Each row comes from the steps of one walk. Every step used is in the known rows, and no mark comes twice. Write the walk behind each row, first mark first.
Known rows
Y, J: [ 16.5  13.1   0.1  24.9   5.4   5.4  15.6   6.4   5.9   1.9  16.6   3.1
 -10.0   8.8   3.7  -4.9  -8.0  13.1   8.6   9.6   7.2 -12.1  -8.5  -0.8]
W, J, H, B: [  2.4  -3.2   6.9   2.7  19.8  26.0  13.6 -13.7  -0.3  -9.9  -3.0   1.8
  11.3 -19.4 -31.8   8.9   4.6   6.6  -3.0  12.9  -9.2   1.0  -5.9   7.8]
U, B, Y, J, V: [-18.9 -19.2  -1.4  46.2 -14.6  12.9  18.6 -13.5 -16.6   2.4   8.8  29.1
 -10.1  14.5  18.1 -33.7 -29.6  -7.9 -35.8  22.6  -4.3 -55.9 -23.9 -15.2]
B, Y: [  3.3  -4.5  -3.2  -0.4 -32.7 -24.4  -0.3  10.0   1.2  -4.3   2.7  -5.1
   1.9  29.7   5.9 -15.5   7.2 -10.8   4.5  -5.7  11.0  27.9  -4.6  -8.3]
U, B, Y, J: [-12.5 -14.5  -8.5  38.3 -14.6   6.6  10.7  -4.5   9.7  -0.9  17.3  23.3
 -15.9  25.9   3.9 -22.5  -7.8  -4.5 -19.1   1.2   6.4 -21.9 -22.4  -4.4]
Y, J, A, B, H: [-11.4   6.5   0.6  -5.2  24.0  -4.4 -15.9 -19.8   7.9  10.6 -17.2  27.3
 -14.2   0.4  13.9  -4.9 -15.5   9.5  13.6 -10.3 -15.0 -40.2  22.9   3.6]
B, H, J, Y: [-27.4  -7.0  18.9 -42.9 -15.3   2.5 -26.0   3.2 -25.6  -3.6  -6.3 -40.2
  21.6 -15.4   1.6  12.1   3.1 -17.8  -2.1 -25.8   4.9  37.9  -4.2  -0.6]
W, J, H, B, G: [  1.1 -16.7   4.0  11.5  19.8  25.9  -2.3 -17.7  -3.3 -10.3 -13.1   3.6
  11.7  -0.5 -30.8  -9.4 -11.5   7.4 -18.4   7.1 -12.6  -6.8 -20.6   9.6]
G, B, H, J, A: [  0.4   0.2 -17.7 -38.3  23.3 -10.9  -5.3   5.3   9.6   4.6 -18.1  -2.9
  17.8 -19.2   3.2  38.3  22.7   8.5  21.5  -4.9 -10.7  31.5  22.2  12.3]
A, B, Y, J: [-22.3   9.6   2.6  22.9 -12.4   6.2   6.1  -1.6  11.9   7.7  15.7  20.5
 -22.7  28.1   8.5 -21.1  -4.3  -1.4   4.2   6.3   4.9 -32.6  -4.3  -7.0]
J, Y: [  1.6  -3.6  -2.1   5.2  -6.2  -2.6   4.4  13.0 -11.6   3.5  12.1 -46.8
   5.0 -36.7  -0.2  -6.4  -0.3  -8.9 -16.3 -17.4   9.4  35.4  -3.6 -11.0]
A, B, H, J, Y: [-40.6   3.1  19.0 -45.8 -22.0   9.4 -32.1   1.8 -13.8  -0.1  -5.2 -38.6
  10.8 -23.4   1.2  14.6   1.1 -21.9  -5.3 -23.8   5.3  12.7  12.2  -0.3]
H, B, Y, J, A: [ -6.9  -9.3   2.0  22.0  27.5  -1.2  18.1 -22.8  13.1  15.3  -9.0  31.0
 -14.2   2.6   5.1 -15.0 -17.3  11.3   5.4   1.7 -33.1 -15.3   5.4  -0.6]
G, B: [ 28.2  15.1 -29.1   7.8  -2.7  -7.2  22.8  33.4  21.6   3.0  19.1 -22.2
   8.5 -22.2  -7.1  25.4  27.8  10.9   9.2  13.7  20.7  34.4  11.5  -1.6]
U, B, H: [ 10.1 -10.6  -5.0 -18.3 -38.6 -20.4 -27.6   6.8   5.4 -15.4  -7.2  -5.4
  13.6  11.9  -4.3   9.7  -2.9 -15.9 -13.1 -15.4  18.5   7.5   6.3   1.3]
G, B, Y, J, A: [ -8.6  -6.3 -32.8  37.3  45.9   3.1  35.3  -3.0  16.0  22.9  10.4  28.4
 -15.5  -6.6  10.6  -9.4  16.6  22.9  10.0   7.9 -13.6  -0.4  -1.4  -3.1]
G, B, A: [ 23.7  13.0 -18.5   1.9  -0.1 -23.8  14.8  23.3   6.5   8.4   6.2 -18.6
  -0.4 -20.3  -7.7  22.4  22.1  -0.2  22.1   6.4   4.5  23.7  22.3   0.2]
V, J: [ 19.9  15.8  -2.7   5.8 -15.8 -21.9  15.6  11.0  -9.5  -3.4  22.6 -15.8
  -2.2  13.5  11.4  10.2   0.3   4.6  -0.5   8.9   9.2  11.4 -15.6  -8.0]
H, J, W: [ 31.3   1.2  26.2 -12.1   4.4  33.4  -9.0  13.8   5.2  -9.0   6.5  -1.5
   0.9 -10.1 -20.3   4.7  27.3  -2.7   3.1   2.2  13.0  26.9  -6.9  14.5]
W, J: [ 10.1   1.6  -1.0   8.2   4.8  15.6  10.0  -5.0  -3.7  -8.2   7.7  -7.8
   3.9   0.3 -11.0  -6.7   9.3   4.6   0.0  11.3   8.9   6.4 -20.3   3.5]
A, B, H, J: [-12.3  15.4  17.5 -53.2 -35.0  -7.3 -33.4   7.4   5.3  -9.9 -13.1 -10.1
  11.1  17.5   2.4  25.8   1.9 -14.9  16.8  -6.3   9.2  -1.3  21.6   8.8]
U, B: [ 26.8  -5.9 -14.2  11.1 -27.8 -13.6   0.9  14.1  16.9 -10.3   6.5 -16.6
   1.2  -5.7  -5.7   6.1  -4.4  -9.4 -20.8  -2.9  14.8   8.1   0.6   0.6]

Write each row's walk
[  4.8  11.6  -8.6  24.6  36.7   2.5  12.7 -13.0  19.7  15.2  -3.0  16.0
 -26.5 -17.6  11.7  -8.0 -18.1  16.8   4.3   2.7 -18.3 -41.1  17.0   2.9] => Y, J, A, B
[  0.2  13.0   6.1 -34.1 -37.5 -19.6 -32.4   9.6   7.1  -7.4  -9.4  -7.3
   6.6  13.2   2.1  10.8   0.8 -12.7  10.9 -11.1  17.4  -2.8  25.7  -0.7] => A, B, H
[  2.4  -3.2   5.4  15.8   4.1  21.3  17.0 -15.0 -30.2  -5.6  -0.6  -1.8
  10.0 -12.0   4.0 -18.9 -12.4   1.2 -15.8  33.6  -3.0 -27.0 -21.9  -7.8] => W, J, V
[ 17.8  -7.0 -16.9   6.7  11.6 -21.6 -16.5  -6.5  17.5   7.2 -24.8  -5.9
 -12.0  -5.9  10.0 -16.3 -25.0   3.4 -13.9 -13.9 -15.3 -15.9  16.4   3.4] => J, A, B, G
[ -7.3  -7.2 -12.3  -0.3  -1.1 -27.8  -3.6  -9.5  15.7   8.5 -16.4   9.1
 -14.7   3.2  13.6 -17.7  -3.8  -7.9  -0.2 -13.1 -14.3  -2.6  19.9  -4.7] => J, A, B, Y
[-19.3 -10.2   0.3  16.0  18.7  32.4  11.6  -9.0 -23.1   1.7  14.6 -34.6
   3.9 -39.2 -12.0 -18.3   8.0  -3.5 -21.2  -4.6   4.4  19.6 -29.5  -5.4] => W, J, Y
[ 10.1   8.9   7.5  31.3   5.6  11.6  23.1  -3.2 -21.4   4.5   8.5   9.5
  -3.3  -3.8  19.0 -16.4 -29.7   9.7  -6.3  31.9  -3.7 -45.3  -9.0 -11.5] => Y, J, V
[ -0.5  12.2  -7.4 -40.9 -12.8  -2.0  -9.0  23.9   7.9  -5.2   1.3 -14.8
  24.5  -1.7  -4.5  44.0  31.7   1.3  23.4   5.0  15.5  35.6  12.7   8.8] => G, B, H, J
[ -5.0   1.1  24.5 -42.5 -30.5  -7.4 -21.1  -1.4 -34.1 -11.5 -21.8  -6.6
  27.2  11.5  17.7  10.7 -17.0 -14.4   5.0  13.1  -2.6  -9.6   4.0  -1.7] => B, H, J, V
[-28.7  -0.6  -5.7 -34.2   0.6  15.5  -6.9  19.5 -11.2   5.1   7.9 -42.0
  24.8 -39.6  -5.8  33.6  29.7  -6.5   0.4 -12.7  11.6  48.3   3.6   0.1] => G, B, H, J, Y
[ -7.7   0.0  21.3  29.4  10.7  47.7  -1.9  -2.3  12.1   9.1  21.3  43.2
 -30.8  14.0 -11.5 -36.6  21.0  -1.2  -5.0   4.0  13.9 -30.8 -10.8  -0.2] => A, B, Y, J, W
[ -9.4  -0.2   1.6  25.7  -7.1   0.7  12.5  -0.8   0.6   4.1  14.7  19.5
 -12.3  34.9   9.0 -24.5  -1.7   3.1   7.2   3.8   5.0  -7.6 -18.5  -7.1] => B, Y, J
[ 12.4  -2.9   3.1   7.5  -0.6 -10.3   4.1  -1.6  -9.6  -4.7   2.1  -4.7
   4.7  11.5  -8.4   8.2 -21.2   7.6 -19.1   3.8 -11.6  -0.4 -15.3  -2.4] => V, J, H, B, G
[ 14.6  -3.9  35.5 -41.6  -6.6  27.6 -37.0   7.0  -6.5 -14.0  -7.7   9.0
  12.5   9.9 -18.9   7.4  29.5 -10.1  11.1 -10.3  16.8  26.0  -1.2  15.2] => B, H, J, W
[ -9.2   8.4  -2.5 -24.6   4.2 -31.7 -15.0 -14.1  -7.5   6.2 -10.7   9.0
  -8.0   5.3  20.9  10.8  -8.1   0.3   3.2 -12.5 -11.9 -16.7  14.0  -3.6] => V, J, A, B, H
[-20.2 -22.6  -9.6  39.5   2.3   9.0  11.7  -8.9   2.2  -3.2  10.1  31.7
 -13.5  20.2  -5.5 -21.9  -5.3  -3.0 -22.1  -5.6   0.2 -22.5 -21.7  -3.5] => U, B, Y, J, H
[ -6.9 -11.9  -8.0  29.5  29.1  -9.5  15.5 -19.3   2.7  13.0  -5.1  30.9
 -19.0  15.6  17.5 -30.8 -10.3  10.8   6.9  -5.5 -20.3 -11.0  -8.0  -3.6] => B, Y, J, A
[  0.8   5.8  16.8 -50.4 -29.6 -14.8 -27.5   7.8  -6.7 -14.9 -13.3 -12.2
  20.9  25.0   2.6  22.3   4.2 -10.6  20.3  -8.9   9.0  24.5   4.8   8.4] => B, H, J
[  1.5   1.8  -4.2 -32.1  -0.1 -29.0 -28.3  -9.1   9.5   1.9 -29.3   3.1
   0.1  -6.7   9.6   4.6  -7.3  -5.2   9.3 -20.5  -7.9  -6.6  35.1   2.2] => J, A, B, H
[ 22.0 -10.1   0.9   1.0  -5.0  -8.6 -10.1   4.7   7.7  -8.2 -16.7  -9.0
  12.4   1.6 -19.2   2.7 -19.9   2.5 -12.0  -3.7  -8.1   9.3   5.5   4.0] => J, H, B, G
[  6.6   8.8  -1.8 -20.3  12.5 -10.5  -2.4  -4.6  19.3   3.7 -18.5  -9.8
  -7.5 -20.2   8.7  16.3  -9.0   0.3   7.2  -3.4 -20.7  -4.4  26.4  11.5] => H, J, A, B
[ 11.1   7.5  -4.0   6.2   1.0 -19.6  16.9   6.0 -17.4  -7.4  15.9  -6.2
  -0.9   7.5   1.9  11.0   2.6   6.1  -3.2   1.7   3.8  11.7 -14.9  -7.3] => V, J, H
[ -2.4  -4.3  18.5  -1.9  22.9   9.3   6.1 -23.4 -14.7  -3.8 -16.6   5.2
   2.4 -17.2 -31.6   5.2  -1.1  -3.8   9.9   6.2 -24.8  -8.8   4.6   9.1] => W, J, H, B, A
[-11.0   5.4 -22.7  34.4   9.1  12.4  32.3  14.5  14.3  13.5  29.1  16.7
  -9.1   9.8   1.8  -3.0  24.5  15.4  10.8  17.7  12.1   3.4 -12.3  -7.0] => G, B, Y, J
[  8.9   5.4  -1.0  25.8  22.7   8.8  16.6   0.8  -1.8  -2.0   9.7  12.7
  -6.5   1.5  -4.8  -4.0  -5.3  15.2   6.8   3.4   0.5 -12.8  -7.0  -0.4] => Y, J, H
